Each row comes from the steps of one walk. Every step used is in the known rows, and no mark comes twice. Write the walk behind each row, first mark first.
Known rows
gimitu fegat zedo neni perer sovepe: [16, 3, 11, -11, -4, 3, 0, 3, 17, -25, 0, 1, 18, 1, 10, -1, 2, 4, 16, -4, 2, -2, 1, 9, -3, 3, 4, 12, 1, 6, -12, 4, -3, -19]
dafe neni zedo: [-2, 7, -6, 11, -10, 9, -6, -9, -2, -8, 3, -3, 10, 5, -6, -1, 9, 2, 2, 13, -6, 1, -8, -3, -10, -10, 12, 1, -7, 3, -4, -5, 19, 11]
pofu sovepe perer neni: [13, -3, -2, -5, 6, 14, -5, -6, -4, 3, 4, 7, 16, -5, -5, 2, -9, -5, -4, 11, -8, 0, -3, -14, 15, -7, 3, -7, -4, 9, 9, -10, -7, 6]
gimitu fegat zedo puzikil sofom: [7, 1, 12, 2, -2, 5, 10, 2, 14, -3, -1, 1, 7, 3, 6, -4, -2, 12, 13, 6, -4, 3, -1, 8, 2, 2, 0, 12, -1, -3, -13, -5, -5, -29]
busu neni dafe: [-9, -6, -5, 9, 11, 6, -7, -5, -7, -20, 1, 0, -11, 2, 11, 7, -1, -1, 1, 3, -5, -1, 22, -1, -3, -2, 1, 11, -9, 1, 4, -5, 20, 10]
gimitu fegat zedo puzikil: [4, 3, 10, 4, -2, 4, 12, 2, 7, -12, -2, 5, 13, 4, 4, 0, 0, 13, 18, 7, -6, -1, 6, 7, -1, 1, 0, 13, 2, -3, -13, -12, -9, -22]
pofu sovepe: [-2, -2, 5, -1, -2, 8, -6, -7, -3, 9, 3, -3, 3, -6, -7, 1, -4, 0, 2, 9, -2, -1, -1, -4, 16, -9, 3, 3, -10, 4, 5, -7, -5, -1]
neni sofom puzikil zedo fegat: [-14, 7, 0, 3, 0, 6, 15, 7, 11, -9, 2, -2, -16, -5, 6, -3, 3, 9, 1, 21, 0, 3, 6, 8, 7, 4, 13, 4, -6, -4, -16, -8, 10, -12]
puzikil zedo neni sofom: [-8, 5, 0, 13, -4, 6, 6, 1, 6, -13, 0, -6, -4, 9, 2, 0, 2, 6, -1, 13, -2, 8, 2, 11, 3, 1, 11, 3, -8, 1, -14, -2, 1, -2]
busu neni: [-14, 1, -6, 14, 13, 5, -7, -5, -4, -5, 2, -3, -7, 4, 8, 5, -3, -6, -4, 2, -10, -1, 17, 0, 1, -4, 2, 11, -3, 0, 3, -14, 3, 9]
neni perer: [-14, 1, 3, 1, -3, 8, -1, -4, 6, 3, 2, -3, 3, 4, -3, 4, 6, -2, -3, 9, 0, -4, -7, -4, 4, -7, 6, 14, -9, 3, 0, -9, 11, 10]
sofom puzikil zedo neni: [-15, 13, 4, 13, 3, 6, 13, 2, 9, -9, -1, -2, -24, -2, 2, -3, -2, -8, 3, 14, -4, 4, 18, 6, 5, 6, 5, -1, 5, -7, -12, 2, 5, -21]
gimitu fegat zedo puzikil sofom neni dafe: [8, -5, 7, -2, 4, 5, 16, 0, 16, -25, 1, 1, -1, 11, 9, -4, -1, 20, 15, 9, 1, 3, 5, 9, -2, 7, -4, 8, -4, -12, -9, 17, 16, -37]
fegat zedo puzikil sofom neni pofu: [-4, -2, 9, 11, 5, 9, 13, -5, 18, 10, 0, -2, 4, 30, 9, -5, 4, 9, 3, 13, 2, 1, -3, 5, 8, 11, 3, 5, -3, -13, 1, 7, 5, -24]
sofom puzikil: [-15, 5, -4, 3, 5, 6, 5, 0, 2, 5, 3, 3, -16, -5, -8, -1, 0, -3, 0, 12, -4, -4, 11, -3, 12, 2, 3, 7, 0, -5, -5, -12, 13, -13]
fegat zedo neni perer sovepe pofu: [11, 0, 7, -15, -1, 9, 0, -2, 17, -9, 0, 1, 21, 11, 25, 1, 1, -15, 7, 1, -2, -3, -5, 8, 4, 6, 13, 7, -1, 5, -3, 2, -4, 5]
sovepe perer neni pofu: [14, 2, -13, 5, 5, 13, -2, -4, -4, 3, 1, 13, 20, 9, -8, 4, -3, -1, -5, 14, -4, 0, 4, -11, 8, 4, 5, 0, -2, 4, 7, -16, 4, 18]
puzikil zedo: [-2, 6, -2, 17, -2, 12, 6, -4, 3, 6, 0, -4, -7, 4, -2, 2, -2, -10, 3, 11, -4, 3, 12, 4, 6, 0, 7, 7, -5, 0, 0, -8, 5, -1]
sofom puzikil zedo neni pofu sovepe: [-1, 9, 14, 13, -3, 8, 6, -2, 7, -7, -3, 1, -16, -6, -9, -6, -5, -3, -2, 17, 4, 4, 15, 4, 10, 9, 4, -11, -2, -2, -3, 10, -2, -12]
pofu sovepe perer: [7, -3, 5, -8, 0, 13, -2, -7, -4, -1, 3, 1, 4, -7, -2, 3, -10, -13, -4, 11, -11, 0, 0, -9, 16, -6, 6, -2, -8, 7, 8, -12, -9, 9]
gimitu fegat zedo: [15, 2, -4, 8, -1, 5, 2, -2, 2, -10, 0, 3, 7, 0, -11, 0, 3, 9, 16, 3, -5, -3, 14, 4, 2, -1, 3, 13, -3, -3, -11, -13, 1, -20]
perer sovepe: [1, -1, -5, -7, -3, 8, -3, -3, 1, 10, 4, 4, 6, 0, 7, 2, -7, -11, 6, -1, 0, -2, 8, 1, 15, 2, 5, 10, -5, 5, 1, -10, 3, -3]
neni pofu sovepe perer: [13, -2, 4, -2, -6, 14, -4, -8, -5, 1, 1, 5, 9, -3, -10, 3, -8, -9, -7, 14, -4, -1, 5, -7, 13, 0, 7, -3, -11, 7, 13, -11, -7, 17]
neni pofu: [-2, 2, -8, 11, -5, 7, -2, -5, -3, 8, 0, 4, 6, 8, -10, 3, 2, 0, -1, 11, 3, -2, 11, 0, 7, 2, 5, 9, -8, 1, 2, -13, 6, 9]
dafe neni: [-8, 1, -1, 5, -1, 8, 0, -11, -3, 7, 3, -1, 7, 3, -19, 1, 0, 2, 4, 13, -5, 1, -6, -5, 0, -5, 6, 2, -2, -1, -10, -6, 4, 14]
busu neni perer: [-15, 1, 3, 9, 10, 6, -6, -6, 3, -9, 2, -6, -5, 9, 16, 6, 3, -7, -7, 3, -8, -4, 2, -2, -4, -7, 5, 15, -6, 4, 5, -11, 9, 18]
fegat zedo puzikil sofom: [-10, -3, 13, 5, 1, 8, 10, -2, 14, 17, 1, -2, 1, 16, 15, -2, 3, 1, 9, 7, -5, 2, -9, 4, 10, 0, 5, 9, -5, -5, -6, -10, -3, -23]
sofom puzikil zedo: [-10, 8, 0, 14, 3, 11, 12, -2, 6, 5, 0, -1, -22, -3, -3, -2, -2, -10, 1, 15, -5, 1, 17, 1, 9, 5, 6, 2, 0, -7, -7, -8, 13, -15]

Which walk is each row?
[-7, 9, -6, 5, 8, 6, 12, 7, 12, -3, 3, 4, -2, -3, 2, -4, 5, 15, 1, 20, 3, 3, 3, 3, 8, 5, 11, -1, -1, -3, -16, -6, 12, -15]  perer neni sofom puzikil zedo fegat
[0, 6, -13, 8, -2, 10, 0, -1, 11, -8, 7, -11, -6, 11, 11, -5, 7, 1, -8, 12, -3, 2, 0, 3, 2, -4, 5, 4, -10, -6, 7, 9, 27, -20]  puzikil sofom neni zedo
[-3, -1, 4, -11, -5, 9, -4, -2, 10, 6, 3, 0, 8, 2, 14, 3, 0, -12, 2, 0, 2, -5, -4, -1, 9, -1, 6, 13, -8, 8, 4, -6, 9, 7]  neni perer sovepe
[-12, -1, 13, -15, 0, 7, 13, -1, 27, 7, 6, -4, 4, 14, 34, -4, -7, -8, -3, 8, 4, 0, -17, 3, 12, 5, 2, 8, -4, -2, 3, 16, 10, -11]  zedo puzikil sofom neni perer sovepe
[-3, -1, -1, -9, 3, 9, 2, -5, 15, 0, 6, -5, 4, 10, 15, 1, -2, -7, -1, 5, 4, -5, -3, -1, 10, 3, 5, 10, -5, -2, 8, 6, 14, -5]  sofom neni perer sovepe
[-8, 10, 3, 14, -1, 6, 6, 0, 5, -10, -2, -4, -6, 1, 1, 1, -3, -8, 4, 12, -4, 5, 11, 9, 2, 2, 6, 2, 0, -2, -9, 4, -3, -5]  puzikil zedo neni
[2, 7, -7, -2, 8, 11, 16, 6, 10, -13, 3, 8, -1, -4, 10, -2, -1, 2, -3, 23, -6, 5, 1, -2, 8, 7, 12, -5, 1, -1, -11, -12, 8, -5]  sovepe perer neni sofom puzikil zedo fegat
[13, -2, 1, -3, 2, 14, 2, -11, 0, -6, 3, 1, 5, 6, -9, 1, -8, -5, -9, 18, -4, -1, 7, -8, 13, 4, 3, -6, -8, -2, 16, 4, -3, 8]  sofom neni pofu sovepe perer
[-5, 9, -3, 2, -13, 5, -3, -2, 3, -16, 3, -3, 15, -3, 2, -2, 9, 6, 9, 19, -4, 2, -10, 0, -12, -8, 13, 0, -4, 4, -8, -1, 10, 10]  dafe neni zedo fegat
[-17, -4, 19, 0, 7, 8, 15, -5, 27, 5, 2, -9, -1, 26, 19, -3, 8, 5, 2, 11, -1, -2, -20, 3, 5, 3, 5, 11, -4, -11, 1, 8, 9, -23]  fegat zedo puzikil sofom neni perer
[8, 0, 9, -4, -5, 10, -4, -5, -3, -16, -1, 4, 8, -4, -5, 2, -9, -6, -6, 16, -4, 3, 5, -4, 10, 3, 4, -7, -6, 8, 7, 0, -16, 16]  zedo neni pofu sovepe perer
[13, 5, 13, 7, -6, 13, 3, -6, 1, -18, -4, 2, 3, -1, -2, 1, -10, -14, -6, 17, -4, 7, 8, 1, 7, 7, 8, -12, -6, 6, 6, 4, -16, 13]  puzikil zedo neni pofu sovepe perer
[-15, 11, 5, 5, -1, 6, 14, 5, 11, -3, -1, 0, -20, -13, 9, -2, -2, -5, 7, 20, -2, 1, 14, 6, 7, 6, 7, 2, 1, -7, -11, -5, 5, -16]  sofom puzikil zedo fegat
[13, -2, 7, -1, -6, 15, -5, -17, -6, -1, 1, 5, 16, -1, -21, 1, -7, -5, -4, 19, -6, 2, -10, -11, 6, -1, 8, -12, -7, 7, 5, -6, -7, 31]  dafe neni pofu sovepe perer
[23, 2, -8, 0, -2, 15, -11, -3, -4, -13, 5, 4, 20, -2, 7, 0, 2, -4, -5, 10, -9, 0, -6, -11, 6, -10, 8, -8, -9, 13, 14, -10, 7, 2]  pofu sovepe perer neni zedo
[-12, -2, -10, 11, 13, 5, -7, -3, -5, -11, 5, -5, -5, 11, 10, 4, 2, 6, -8, 4, -9, 0, 9, 3, 2, -4, 9, 12, -10, 3, 0, -18, 7, 12]  busu neni sofom
[13, 0, -11, -15, -4, 11, 2, -4, 2, 7, 3, 7, 14, -2, 14, 4, -13, -19, 1, 5, -4, -1, 10, 3, 14, 4, 8, 5, -6, 4, 2, -8, -2, 15]  perer sovepe pofu
[3, 7, -5, 0, -1, 14, 3, 5, 3, -17, 2, 8, 20, 8, 25, 2, 2, -3, -1, 14, -11, 1, -8, -6, -1, -5, 9, -2, 1, 8, 5, -15, 7, 3]  sovepe perer neni zedo puzikil
[-7, 1, -8, 5, 6, 7, 5, -5, 10, 10, 6, -7, -9, 9, -2, -3, -2, 0, -6, 13, -3, 1, 0, 0, 12, 0, 0, 6, -7, -12, 3, 9, 12, -16]  puzikil sofom neni
[-14, 5, 2, 11, 2, 6, -1, 2, 7, -16, 2, -7, -8, 12, 39, -1, 3, -5, -7, 5, -12, 4, 1, 5, -6, -5, 5, 7, -5, 4, 3, -6, 12, -2]  busu neni zedo puzikil sofom
[3, 0, 1, 8, 0, 9, -2, -9, 0, 3, 3, -3, 4, 7, -16, -1, -5, 8, -5, 15, 5, -2, 9, -3, 13, 2, 1, -1, -10, -4, 12, 9, 3, -2]  sofom neni pofu sovepe
[-5, 9, -10, -1, -5, 4, 3, 4, 15, -14, 7, -10, -2, 3, 15, -5, 5, 5, -2, 18, 0, 2, -1, 6, -1, -1, 6, 4, -8, -6, 3, 13, 19, -21]  puzikil sofom neni zedo fegat
[17, 7, 1, 13, -4, 3, 0, 1, 3, -22, -4, 6, 13, 5, -16, -1, 4, 16, 14, 7, 2, 1, 19, 11, -5, 8, 2, 7, 1, -1, -14, -2, -6, -16]  gimitu fegat zedo neni pofu
[-7, 9, 4, 8, -6, 7, 9, 2, 7, -2, -2, -2, -1, -5, 4, 2, -3, -5, 9, 17, -2, 3, 11, 7, 3, 1, 7, 6, -4, -1, -6, -3, -3, -3]  puzikil zedo fegat
[15, 6, -18, 5, 0, 14, -6, 0, -2, -14, 4, 6, 17, 6, 7, 3, 5, -6, -4, 10, -11, -1, -2, -9, 1, -7, 9, -1, -4, 9, 7, -16, 16, 5]  sovepe perer neni zedo
[11, 6, 0, 6, 1, 1, 3, 2, 4, -23, -2, 2, 8, -2, -11, -1, 3, 12, 17, 5, -3, 1, 14, 7, -3, 1, 1, 9, 3, -3, -17, -1, -9, -26]  gimitu fegat zedo neni
[-11, 5, 4, 8, 1, 6, 11, 2, 7, -23, -2, 2, -28, -5, 1, -1, -1, -3, 6, 14, 0, 4, 21, 7, 0, 8, 4, -2, -1, -7, -11, 12, 22, -17]  sofom puzikil zedo neni dafe
[-5, -6, -7, 0, 5, 8, 5, -5, 8, -5, 6, -4, -14, 10, 1, 0, -2, 6, -1, 11, 2, 2, 6, 1, 6, 2, -1, 5, -13, -10, 3, 18, 29, -16]  puzikil sofom neni dafe
[-13, 8, -2, 6, -2, 8, 9, 1, 9, -17, 3, -5, 3, 13, 19, -1, 5, 5, 1, 15, -3, -1, 0, 4, -2, -2, 5, 4, -2, -5, 5, 3, 15, -15]  sofom neni zedo puzikil
[-1, -1, 9, -24, 0, 11, 17, -2, 26, 4, 4, -1, 11, 12, 38, -3, -13, -13, -11, 12, 0, 0, -18, 5, 10, 5, 5, 3, -3, -1, 6, 17, 5, 6]  zedo puzikil sofom neni perer sovepe pofu
[23, 4, 13, 6, -5, 4, -4, -2, 2, -22, -3, 3, 18, -3, -19, -3, 0, 18, 12, 7, 4, 1, 14, 6, 1, 4, 0, 0, -5, 3, -7, 4, -17, -16]  gimitu fegat zedo neni pofu sovepe
[10, -1, 3, -18, -5, 13, 2, -12, 9, 4, 3, 3, 25, 2, 8, 2, -7, -14, -2, 10, -3, -2, -18, -3, 2, -2, 14, 1, -4, 6, -3, 1, 5, 37]  dafe neni perer sovepe pofu
[14, 0, -2, 7, 1, 10, -11, -6, -4, 15, 1, 7, 19, 2, -20, -1, -1, 10, -2, 11, 6, -2, 2, -9, 14, -3, 1, -4, -8, 6, 8, -4, -1, 5]  perer neni pofu sovepe
[0, 1, 2, 16, 1, 5, -2, -4, 3, -4, -3, 2, 9, 18, -8, 1, 10, 5, 11, 7, 1, -1, 10, 7, 3, 8, 7, 7, -3, -5, -6, -5, -3, -9]  fegat zedo neni pofu
[3, -2, 8, 6, -7, 10, -7, -15, -5, 12, 1, 2, 15, 1, -30, -2, -1, 7, 1, 16, 2, 1, -6, -7, 4, -4, 6, -7, -10, 4, 1, -1, -3, 20]  dafe neni pofu sovepe
[-11, 5, -4, 11, 2, 10, 12, 1, 7, -1, 3, -3, -22, 4, -3, -2, 4, 3, -6, 15, -3, 2, 9, 6, 10, 3, 12, 5, -9, -4, -10, -13, 19, -12]  neni sofom puzikil zedo
[-13, 1, 9, 1, -4, 8, 0, -11, 5, 4, 2, -5, 9, 5, -10, 2, 6, 3, 0, 14, -2, -2, -18, -7, -3, -9, 9, 6, -6, 3, -7, -4, 11, 22]  dafe neni perer
